Each row was made from one walk, in order. Every step used is in the known rows, and no mark comes twice. Write each row's walk.
Known rows
gokiz nitodub terafid kigoz: [ 2.12 -3.55  0.87  7.02 -1.54 -3.35 -1.08  3.43  2.93 -0.12 -1.08  1.04
  1.00 -1.33  0.55  0.04 -1.88 -1.33 -2.66 -1.99  0.86  1.40 -0.59  0.49
  2.47]
gokiz migived kageka nitodub terafid nesa: [ 1.28 -1.33  0.27  3.81 -4.30 -1.62 -0.03  3.41  2.31 -2.45 -1.32  1.78
  3.42 -3.36  0.35  2.24  0.83 -2.84 -2.48  2.49  0.89  0.26  0.30  3.48
  6.05]
nitodub kageka migived gokiz: [-1.39 -2.77 -1.05 -2.35  0.30 -0.94 -0.86  0.36  4.79 -4.52  1.10 -0.99
  1.73 -0.84  0.65  3.36 -2.50 -0.64 -2.02 -0.33  0.00 -3.23 -1.14  2.13
  4.48]
nitodub gokiz migived kageka: [ 1.85 -3.17  0.21 -0.49 -1.27  0.94  3.58 -0.53  5.01 -3.67  0.27 -1.38
  0.62 -1.66 -0.13  3.22 -1.26 -0.50 -3.07  1.63  1.33 -0.09 -0.38  1.53
  5.25]
terafid nitodub kageka migived: [-2.40 -2.40  0.99 -0.98  0.07 -0.75 -1.45 -0.57  2.72 -1.74 -0.44  2.18
  1.90  0.45  0.48  3.51 -3.19 -0.91 -1.17 -0.29 -0.78 -1.73 -0.82  0.22
  7.78]
nesa terafid nitodub: [ 2.58 -0.04 -2.32  5.19 -1.76  0.22 -0.69  0.00 -1.60 -0.22 -0.04  0.84
  1.73 -0.47  1.56  0.24 -1.24  0.27  1.93  2.06 -0.25 -3.23 -1.51  1.32
  2.17]
rubiz terafid kigoz: [ 3.05 -0.96 -0.73  5.35 -0.37 -0.66  0.45  3.89  0.83  1.65 -0.20  0.34
  0.86 -1.23 -0.32  2.02  1.89 -0.86 -1.88 -3.07 -1.30  1.79 -2.14 -3.09
  2.09]
fakarup kidaf terafid nitodub: [ 2.75 -0.47  2.11  4.27 -3.08  0.46 -1.86  0.87  0.92  0.65 -2.71  1.41
  2.45 -2.51  0.30  0.34 -1.92 -0.79 -0.91  2.70  1.42 -1.27 -3.45  5.02
  4.06]
gokiz nitodub kageka: [-0.62 -3.78  0.71  1.11 -0.60 -1.72  1.99 -0.16  0.61 -2.19 -0.68  1.94
 -0.40  0.62 -0.75  0.00 -3.26 -1.10 -3.15 -0.51  1.56 -0.47 -0.40  1.06
  1.41]
gokiz nitodub kageka migived: [-2.56 -4.18  2.19 -1.57  1.45 -1.23 -0.48 -0.73  2.27 -2.42 -0.94  2.68
  0.87  0.73  0.60  1.53 -3.01 -1.77 -2.95 -1.62  1.47 -0.81 -0.77  0.27
  5.91]
terafid nitodub: [ 1.36  2.02  0.56  3.50 -1.90 -0.14 -2.04 -0.20  0.18 -0.24 -0.96  1.92
  2.91 -0.68  0.44  1.74  0.41  0.50  1.05  1.91 -0.25 -0.71 -1.80  1.05
  2.49]
kageka migived gokiz nitodub terafid: [ 1.39 -4.66  1.49  2.02 -0.73 -2.70 -1.34  1.09  4.95 -4.35 -0.37 -1.70
 -0.02 -0.06  1.36 -0.23 -2.33 -1.55 -2.35 -2.38  3.28 -1.43 -2.10  3.82
  2.31]
rubiz terafid: [ 2.67 -0.91 -0.44  0.87  0.17  1.08  2.15  1.52 -0.38  0.26  0.43 -2.06
 -1.70  0.89 -0.79  0.43  2.25 -0.51 -0.93 -3.76  0.30  0.77 -2.78 -1.97
 -0.19]
kageka migived gokiz nitodub: [ 0.67 -1.49  2.44  1.39  0.98 -1.25 -2.45 -0.25  3.29 -4.01 -1.38  2.07
  3.14 -1.21  1.81  0.81  0.84 -1.40 -2.35 -0.51  3.72 -1.10 -3.27  2.63
  2.29]
gokiz migived kageka nitodub terafid: [-0.33 -3.98 -0.50  0.42 -2.79 -1.41  2.12  1.48  4.69 -1.75 -1.00 -0.91
 -0.25 -1.13  0.79  2.29 -2.12 -2.54 -3.04  2.24  1.30 -0.51 -1.13  2.32
  5.73]
rubiz terafid kigoz reke: [ 3.02 -0.65  0.38  7.06 -0.23 -4.00 -0.75  4.36  0.51  0.37 -1.45 -0.06
  0.03 -1.43 -1.27  3.42  0.26 -0.07 -2.58 -2.76 -0.03  2.89 -1.98 -5.69
  3.71]
nitodub kageka migived: [-3.14 -3.69  0.56 -3.34  1.28 -0.62 -0.21 -0.42  2.45 -1.63  0.19  1.01
  0.03  0.86  0.19  2.39 -3.47 -1.18 -1.88 -1.41 -0.67 -1.36  0.38 -0.46
  6.12]
gokiz migived: [ 2.79 -1.23  0.46  0.00 -2.22 -0.47  0.07 -0.95  2.24 -0.10 -0.20  0.54
  0.70 -1.07  0.69  0.83 -0.27 -0.19 -0.17 -0.36  1.06  1.34  0.12  2.31
  0.90]
gokiz migived kageka nitodub terafid kidaf fakarup: [ 0.93 -1.57 -1.71  0.93 -5.55 -1.72  1.02  2.31  5.83  2.82 -4.50 -0.08
  2.95 -3.12  1.98  1.60  1.24 -3.36 -2.92  2.46 -0.16  1.16  1.16  3.41
  7.72]
gokiz nitodub: [ 0.98 -0.73  2.63  2.76  0.33 -0.88 -0.46 -0.56 -0.17 -1.13 -1.70  2.71
  1.13 -0.18  0.67 -1.39  0.78 -0.95 -1.76 -0.28  3.20  0.93 -1.82  1.13
 -0.46]
kidaf fakarup: [ 1.11  1.26 -2.37 -1.21 -1.95 -0.40  0.63 -0.52  2.36  3.10 -2.63 -0.04
  0.61 -0.12  2.59 -1.19  3.97 -2.33 -1.35  1.17  0.17 -0.29  1.39  1.38
  1.14]
migived kageka: [-0.87 -0.63 -0.55 -1.61 -0.05  1.02  2.71  0.54  2.03 -2.56 -0.38  0.11
  0.91 -0.21 -1.36  2.58 -0.15 -0.13 -1.85  2.99  0.33 -0.80 -1.44 -0.34
  3.04]
kidaf terafid nitodub kageka migived: [-1.87 -2.85  0.68  0.43 -0.13 -1.19 -0.80  0.03  2.96 -1.90 -1.52  1.26
  1.07 -0.02  1.27  2.86 -3.12 -1.64 -1.96  0.08 -0.18 -1.61 -1.02  1.97
  8.68]
kidaf terafid kigoz: [ 1.65 -1.03 -0.72  6.84 -0.79 -2.07 -0.20  3.62  1.73  1.24 -2.18  0.56
  0.77 -2.61  1.54  0.53  0.13 -1.57 -2.44  0.42 -0.37  1.56 -0.19  1.12
  3.66]

Write each row's walk
[ 0.84 -3.63 -0.67  4.97 -2.92 -2.54  0.42  3.75  5.12  0.11 -1.32  1.33
  2.19 -2.89  0.82  3.51 -1.77 -2.56 -3.73  1.70 -0.39  0.94 -0.75  0.52
  7.01] => gokiz migived kageka nitodub terafid kigoz
[ 0.80  1.23 -1.55  0.82 -3.48 -0.87 -0.61  1.40  2.22  4.24 -3.76  0.45
  2.79 -2.21  1.56 -0.24  2.67 -1.82 -0.85  0.79 -1.32  1.41  1.95  1.61
  3.48] => terafid kidaf fakarup
[ 0.67 -3.88  2.58  3.72 -2.39 -2.93 -3.04  3.36  4.13 -1.99 -1.69 -0.67
  2.80 -2.61 -0.04  1.18 -3.60 -0.68 -1.25 -2.41  0.90  1.00 -0.99  3.20
  5.37] => kageka migived gokiz nitodub terafid kidaf
[ 1.71 -2.78  0.91  1.70 -1.58 -0.23  1.11 -1.15  3.70 -0.60 -0.45 -0.41
  0.61 -2.91  2.63  1.76 -0.41 -1.95 -2.37  0.21  1.25  0.83  0.64  2.12
  5.19] => kageka nitodub gokiz migived
[ 2.12  1.28  0.09  5.71 -2.17 -0.87 -0.86  0.86  0.62 -0.46 -2.61  0.42
  1.39 -1.37  1.75  0.78  0.38 -0.55  0.03  2.49  0.89 -0.37 -2.12  3.82
  3.87] => kidaf terafid nitodub
[ 3.20 -2.56  0.16  2.67 -2.44  0.34  3.26 -0.11  5.55 -3.92 -1.35 -1.23
  1.02 -2.51  0.90  3.47 -0.99 -0.95 -3.29  2.86  1.91 -0.10 -1.38  3.86
  7.44] => kidaf terafid nitodub gokiz migived kageka
[ 2.63 -1.29  1.87  5.92 -2.70 -2.55 -1.62  3.07  0.08 -2.79 -1.19  1.64
  2.26 -1.72  0.03 -1.08  0.55 -1.81 -1.43 -0.96  2.18  0.86  0.34  3.33
  1.55] => gokiz nitodub terafid nesa
[ 0.22 -3.59 -0.30  1.21 -1.03 -1.89  1.49  0.27  2.47 -4.10 -0.15  0.89
  0.65 -0.45 -0.46  0.93 -3.06 -0.85 -3.47  0.04  1.90 -1.90 -1.26  2.76
  1.06] => migived gokiz nitodub kageka
[ 1.45 -1.63 -0.18 -1.43 -1.85  0.76  2.69 -0.30  3.80 -2.61 -0.45  0.57
  1.42 -1.09 -0.80  3.13 -0.38 -0.34 -2.02  2.67  1.21  0.22 -1.25  1.50
  3.70] => gokiz migived kageka
[ 1.80 -0.49 -3.91  2.12 -3.34 -0.57  0.29  1.64  0.79  4.25 -2.95 -0.42
  1.85 -2.02  2.42 -1.43  1.37 -1.88 -0.07  0.96 -1.35 -0.69  2.31  1.72
  3.23] => nesa terafid kidaf fakarup
[-1.80 -0.72  0.02 -0.59 -1.57  0.44  2.01  0.23  3.00 -0.80 -2.17  3.09
  2.90 -2.42  1.08  3.95  1.19 -2.64 -3.23  5.26  1.19 -0.04 -1.99  0.84
  6.58] => gokiz migived kageka nitodub
[ 2.04 -0.72  0.09  4.20 -2.98 -1.92 -1.33  3.34  0.20 -2.16  0.05 -0.22
  1.54 -1.63 -0.46 -0.32  0.11 -1.20 -0.42 -0.75  0.02  0.18  1.49  2.68
  1.75] => nitodub terafid nesa
[ 2.52 -3.88  0.65  3.23 -1.75 -2.69 -0.33  1.39  3.94 -4.03 -0.05 -2.26
 -0.63 -0.20  0.71 -1.04 -2.20 -0.95 -2.12 -1.67  3.30 -1.24 -1.81  4.16
 -0.10] => migived gokiz nitodub terafid
[ 2.63 -2.08  0.49  1.34 -2.23  0.78  2.64 -0.71  5.10 -3.77 -0.25 -0.45
  1.96 -2.08  0.09  4.12 -0.93 -0.28 -2.49  2.60  1.23 -0.35 -1.29  2.07
  6.56] => terafid nitodub gokiz migived kageka
[-0.08 -0.72 -1.69  1.65 -4.45 -2.13 -0.37  2.60  3.66  4.17 -4.21 -0.41
  2.05 -2.56  2.33 -0.05  1.38 -3.26 -1.89  1.12 -0.96  0.93  1.85  2.51
  5.71] => kageka nitodub terafid kidaf fakarup
[ 1.83 -2.24  0.34  6.99 -1.22 -5.88 -1.77  4.19  2.31 -0.50 -1.26 -0.97
 -0.57 -1.40 -0.83  2.58 -3.01  0.00 -2.40 -1.48 -0.06  2.12  0.08 -3.26
  4.28] => nitodub terafid kigoz reke
[ 2.15  1.26  0.12  5.67 -1.98 -1.16 -0.75  3.25 -1.18 -1.37 -2.22  1.03
  2.06 -3.02  0.93 -0.64  2.51 -1.98 -1.17  1.24  0.92  1.06  0.85  4.03
  2.64] => kidaf terafid nesa
[ 3.45 -3.47 -1.39  2.34 -2.14  1.12  3.42 -0.59  4.00 -3.73  0.32 -1.08
  1.31 -1.89  0.81  3.12 -1.96 -0.38 -1.88  2.84  1.20 -2.04 -1.05  2.13
  6.35] => nesa terafid nitodub gokiz migived kageka
[ 0.38 -2.00 -1.33  3.57 -2.52 -1.62  1.62  0.84  1.42 -1.74 -1.33  0.29
 -0.19 -0.40  0.21  1.64 -3.52 -0.80 -1.77  1.70 -0.34 -1.41 -0.67  3.23
  4.82] => kidaf terafid nitodub kageka
[ 4.05 -2.64  0.30  1.81 -2.14  1.35  3.70 -0.02  4.89 -3.62  0.05 -1.54
  1.15 -1.56 -0.32  4.38  0.19 -0.58 -2.96  0.68  1.24  0.07 -2.65  1.09
  6.43] => rubiz terafid nitodub gokiz migived kageka
[ 2.29 -1.75  1.99  4.85 -2.11 -2.74 -3.07  3.07  2.45 -4.75 -0.86  1.26
  3.63 -2.35  0.76  0.42  0.53 -2.19 -1.97 -1.28  2.52 -0.58 -0.65  4.34
  3.66] => kageka migived gokiz nitodub terafid nesa
[ 0.37 -3.69  0.40 -0.22 -1.70 -0.32 -1.86  0.92  5.28 -3.79 -0.66 -0.06
  3.10 -2.47  0.61  3.43 -4.04 -1.19 -2.84  1.21  1.07 -4.10 -3.28  5.32
  6.69] => fakarup kidaf terafid nitodub kageka migived gokiz
[ 3.45 -3.15  0.91  1.25 -1.49 -0.17  1.11 -1.45  3.67 -1.48  0.66 -2.04
 -0.49 -1.86  1.52  0.80 -1.23 -0.41 -1.43 -1.79  1.18  1.02  1.23  2.38
  2.88] => nitodub gokiz migived
[ 0.49 -1.97  0.40  7.34 -1.28 -5.92 -1.79  4.39  2.15  0.23 -2.23  0.43
  0.29 -2.21 -0.04  3.35 -2.33 -1.23 -3.22  0.04  0.13  2.01 -0.44 -3.43
  6.01] => kageka nitodub terafid kigoz reke
[ 1.48 -2.04 -0.36  1.63 -3.60 -2.67 -2.06  2.15  6.07  1.00 -3.93 -0.67
  3.29 -2.38  2.70  0.12  1.08 -2.91 -2.38 -0.88  0.96  0.07  0.31  4.20
  5.93] => kageka migived gokiz nitodub terafid kidaf fakarup
[ 3.11 -2.78  2.18  4.97 -1.54  0.79  0.00  0.16  2.66 -1.07 -1.13 -1.95
  0.41 -3.00  1.28  0.38 -2.87 -0.94 -2.34  0.43  1.18 -1.45 -1.19  4.03
  5.73] => fakarup kidaf terafid nitodub gokiz
[-0.40 -1.06 -2.01  0.85 -4.53 -1.45  1.06  2.74  4.71  2.88 -4.32 -0.24
  2.43 -2.62  1.66  1.23  1.28 -3.36 -2.92  2.65 -0.68  0.40  1.11  2.36
  7.24] => migived kageka nitodub terafid kidaf fakarup
[ 0.18 -0.32  0.32  4.67 -3.02 -2.01 -1.49  3.59  0.04 -1.24 -1.14  1.53
  2.57 -2.64  0.68  0.65  1.04 -2.72 -1.44  1.20  0.14  0.09  0.88  2.46
  3.98] => kageka nitodub terafid nesa
[-1.29 -2.93 -0.35  1.43 -1.51 -1.79  0.48  1.64  2.18 -0.12 -0.61 -1.25
 -1.15 -0.41  1.15  0.17 -1.92 -2.39 -1.70  0.48  0.47 -0.67 -0.24  1.36
  3.38] => kageka nitodub terafid
[-0.14 -0.70 -0.07  3.90 -3.05 -1.42 -0.04  3.90  1.15 -2.55 -1.24  1.62
  3.00 -2.83 -0.09  1.92  0.89 -2.78 -2.32  2.68  0.32 -0.40  0.17  2.29
  5.55] => migived kageka nitodub terafid nesa
[ 1.71 -4.08  1.57  3.00 -1.26 -2.42  0.12  0.98  2.13 -1.95 -0.57 -1.25
 -1.58  0.76  0.43 -1.91 -2.47 -1.23 -1.84 -2.28  2.92  0.13 -0.94  2.57
  0.21] => gokiz nitodub terafid
[ 3.66 -1.36  0.77  4.86 -0.44  0.85  1.19  0.34  1.85 -1.71  0.45 -2.86
 -0.33 -1.00  0.85  1.73  0.50 -0.34 -1.22 -2.54  0.07 -0.45 -1.71 -0.32
  4.19] => rubiz terafid nitodub gokiz
[-0.44 -3.45  0.82  2.70 -4.41 -1.78  0.16  3.66  3.85  0.12 -2.21 -0.05
  2.64 -3.53 -0.61  3.21 -3.40 -1.32 -1.71  1.36 -0.56  1.86 -0.14  2.23
  7.72] => gokiz migived kageka nitodub terafid kidaf
